Known rows, with every step that occurs:
R-M-C: [ 0.25  0.14  0.37 -0.29 -0.05 -0.02  0.16 -0.03  0.15  0.16  0.03  0.11
 -0.27 -0.25  0.07 -0.19  0.19 -0.26  0.24  0.32]
C-G-V-M-Z-R: [ 0.00 -0.27  0.09 -0.43 -0.07 -0.18  0.07 -0.01  0.35  0.24 -0.47  0.47
 -0.44  0.15  0.29  0.11  0.16 -0.01  0.40 -0.01]
Z-R-C-G-V-M: [-0.21 -0.32 -0.07 -0.56  0.25 -0.19 -0.12  0.06  0.18  0.20 -0.30  0.42
 -0.44  0.08  0.24  0.24  0.12 -0.14  0.57 -0.02]
C-V-M-Z: [ 0.34 -0.33  0.20 -0.28 -0.21 -0.32  0.12 -0.06  0.42  0.28 -0.15  0.23
 -0.21  0.00  0.36 -0.09  0.25 -0.16  0.22  0.23]
M-Z: [ 0.30 -0.12  0.20 -0.38 -0.30 -0.15  0.14 -0.08  0.34  0.15 -0.07  0.31
 -0.39 -0.12  0.21 -0.05  0.05 -0.14  0.23  0.32]
C-G-V: [-0.10 -0.12  0.01 -0.30 -0.15  0.09  0.00  0.05  0.20  0.11 -0.39  0.27
 -0.35  0.09 -0.02  0.10  0.01  0.14  0.21  0.18]
M-Z-C-V: [ 0.29 -0.25  0.40 -0.49 -0.25 -0.36  0.37 -0.01  0.38  0.45 -0.22  0.35
 -0.17 -0.08  0.09 -0.04  0.09 -0.20 -0.02  0.30]
R-C-V-M-G: [ 0.16 -0.40  0.02 -0.48  0.08 -0.44 -0.04 -0.12  0.25  0.46 -0.03  0.08
 -0.31  0.06  0.24 -0.03  0.37 -0.41  0.35  0.19]
C-G-V-M-Z: [ 0.08 -0.33  0.08 -0.26 -0.25 -0.11 -0.06 -0.05  0.25  0.08 -0.44  0.39
 -0.33  0.15  0.26  0.04  0.13  0.03  0.32  0.11]
V-M-Z: [ 0.35 -0.39  0.18 -0.31 -0.22 -0.17  0.03 -0.04  0.31  0.06  0.01  0.28
 -0.41 -0.03  0.35 -0.05  0.19 -0.16  0.34  0.24]
Z-M: [ 0.18 -0.18  0.13 -0.17 -0.13  0.19  0.08  0.06  0.32  0.26 -0.10  0.14
 -0.38 -0.04 -0.04  0.09  0.12 -0.13  0.15  0.33]
M-G: [ 0.25 -0.19  0.10 -0.30 -0.12 -0.12  0.13 -0.11  0.22  0.26  0.04 -0.01
 -0.45 -0.02 -0.03 -0.03  0.18 -0.22  0.30  0.31]
V-M-Z-C-G: [ 0.29 -0.52  0.34 -0.52 -0.19 -0.35  0.21 -0.02  0.26  0.29 -0.18  0.50
 -0.40  0.16  0.20  0.15  0.14 -0.04  0.14  0.15]
M-C-G-V: [-0.13  0.03  0.24 -0.21 -0.18  0.01  0.16  0.09  0.17  0.18 -0.28  0.33
 -0.21  0.04 -0.09 -0.03  0.02  0.02  0.19  0.12]
R-M: [ 0.27  0.02  0.15 -0.30 -0.03  0.03 -0.03 -0.01  0.20  0.04  0.03  0.05
 -0.35 -0.22  0.15 -0.12  0.18 -0.15  0.32  0.41]
G-V-M: [ 0.07 -0.48  0.09 -0.12 -0.04 -0.01 -0.13 -0.01  0.11  0.00 -0.16  0.06
 -0.43  0.02  0.20 -0.03  0.16 -0.04  0.41  0.16]
V-M-G: [ 0.29 -0.48  0.11 -0.25 -0.03 -0.24 -0.03 -0.14  0.18  0.23  0.07 -0.06
 -0.54  0.08  0.16 -0.08  0.29 -0.23  0.39  0.23]
G-V: [ 0.01 -0.19  0.07 -0.23 -0.08  0.08 -0.01  0.01  0.17  0.02 -0.19  0.13
 -0.35 -0.09  0.00 -0.01  0.04 -0.02  0.29  0.25]
C-V-M-G: [ 0.27 -0.43  0.08 -0.23 -0.07 -0.33  0.08 -0.13  0.29  0.45 -0.10 -0.05
 -0.28  0.10  0.17 -0.13  0.37 -0.19  0.28  0.22]

Rows:
[ 0.09 -0.25  0.09 -0.75  0.04 -0.40  0.07 -0.01  0.36  0.32 -0.22  0.61
 -0.48  0.04  0.45  0.19  0.12 -0.24  0.48  0.04] : V-M-Z-R-C-G
[ 0.17 -0.30  0.25 -0.40 -0.11 -0.25  0.34  0.03  0.25  0.38 -0.11  0.18
 -0.21 -0.07 -0.03  0.01  0.12 -0.11  0.01  0.29] : Z-C-V
[ 0.11  0.04  0.38 -0.13 -0.16  0.03  0.33  0.04  0.35  0.53 -0.20  0.18
 -0.05 -0.06 -0.10 -0.04  0.22 -0.27  0.03  0.23] : Z-M-C-V
[-0.16  0.05  0.27 -0.07 -0.13  0.20  0.15  0.06  0.22  0.37 -0.41  0.31
 -0.17  0.18 -0.23  0.09  0.09 -0.01  0.11  0.14] : Z-M-C-G-V
[ 0.22 -0.06  0.23 -0.52 -0.14 -0.18  0.24  0.01  0.44  0.24 -0.12  0.36
 -0.43 -0.15  0.24  0.02  0.06 -0.18  0.29  0.20] : M-Z-R
[ 0.12 -0.02  0.37 -0.13 -0.18  0.13  0.22  0.09  0.26  0.34 -0.03  0.17
 -0.25 -0.03 -0.11  0.02  0.17 -0.25  0.18  0.22] : Z-M-C
[ 0.20 -0.31  0.14 -0.70  0.07 -0.34  0.03 -0.04  0.33  0.26 -0.01  0.42
 -0.52 -0.12  0.47  0.07  0.19 -0.42  0.50  0.07] : V-M-Z-R-C
[ 0.07 -0.13  0.05 -0.52  0.00 -0.23  0.05  0.02  0.28  0.29 -0.07  0.24
 -0.21 -0.16  0.16  0.00  0.12 -0.26  0.23  0.31] : R-C-V
[ 0.44 -0.07  0.41 -0.46 -0.13 -0.28  0.31 -0.06  0.38  0.44 -0.23  0.27
 -0.14 -0.19  0.11 -0.15  0.22 -0.26  0.04  0.44] : R-M-Z-C-V
[ 0.35 -0.03  0.17 -0.31  0.00 -0.07  0.01 -0.23  0.20  0.29  0.01 -0.09
 -0.40 -0.13  0.02 -0.17  0.32 -0.23  0.35  0.42] : R-M-G
[ 0.10 -0.21  0.07 -0.20 -0.10 -0.04 -0.03 -0.11  0.18  0.22 -0.21 -0.04
 -0.42 -0.01 -0.12 -0.09  0.18 -0.15  0.30  0.25] : M-G-V
[ 0.07 -0.01  0.13 -0.72 -0.06 -0.40  0.23  0.01  0.46  0.48 -0.18  0.43
 -0.27 -0.22  0.33  0.02  0.14 -0.36  0.29  0.17] : M-Z-R-C-V
[-0.08 -0.30  0.18 -0.41 -0.11 -0.06  0.11  0.08  0.13  0.18 -0.36  0.31
 -0.35  0.07 -0.12  0.19  0.01  0.15  0.13  0.19] : Z-C-G-V
[ 0.24  0.22  0.34 -0.25 -0.07 -0.17  0.29 -0.05  0.28  0.34 -0.08  0.13
 -0.04 -0.21  0.09 -0.22  0.29 -0.21  0.13  0.35] : R-M-C-V
[ 0.27 -0.35  0.22 -0.43 -0.06 -0.28  0.17 -0.02  0.39  0.20 -0.06  0.33
 -0.51 -0.08  0.40  0.04  0.19 -0.27  0.38  0.10] : V-M-Z-R
[ 0.09 -0.18  0.10 -0.05 -0.08  0.18 -0.05 -0.11  0.23  0.41 -0.31 -0.07
 -0.36  0.12 -0.25  0.02  0.25 -0.18  0.20  0.25] : Z-M-G-V
[ 0.21 -0.40  0.10 -0.22 -0.06 -0.23  0.08 -0.04  0.28  0.22 -0.09  0.09
 -0.25 -0.01  0.28 -0.08  0.27 -0.12  0.26  0.24] : C-V-M
[ 0.18 -0.10  0.33 -0.46 -0.13 -0.12  0.13 -0.07  0.22  0.23 -0.51  0.42
 -0.28 -0.01 -0.03  0.03  0.15  0.03  0.13  0.29] : R-M-Z-C-G-V
[-0.02 -0.12  0.00 -0.63 -0.05 -0.16  0.01  0.04  0.21  0.16 -0.12  0.42
 -0.39  0.02  0.12  0.16  0.00 -0.08  0.32  0.25] : R-C-G
[-0.07  0.26  0.24 -0.36  0.10 -0.01  0.18  0.00  0.18  0.26 -0.39  0.31
 -0.28 -0.07 -0.02 -0.02  0.18 -0.07  0.31  0.11] : Z-R-M-C-G-V
[ 0.04 -0.27  0.29 -0.07 -0.04 -0.06  0.00 -0.01  0.11  0.10 -0.06  0.13
 -0.33 -0.05  0.10 -0.11  0.22 -0.20  0.31  0.09] : G-V-M-C
[ 0.22 -0.59  0.38 -0.27 -0.14 -0.21  0.07 -0.05  0.13  0.16 -0.23  0.28
 -0.39 -0.02  0.15  0.05  0.17 -0.16  0.21  0.15] : G-V-M-Z-C
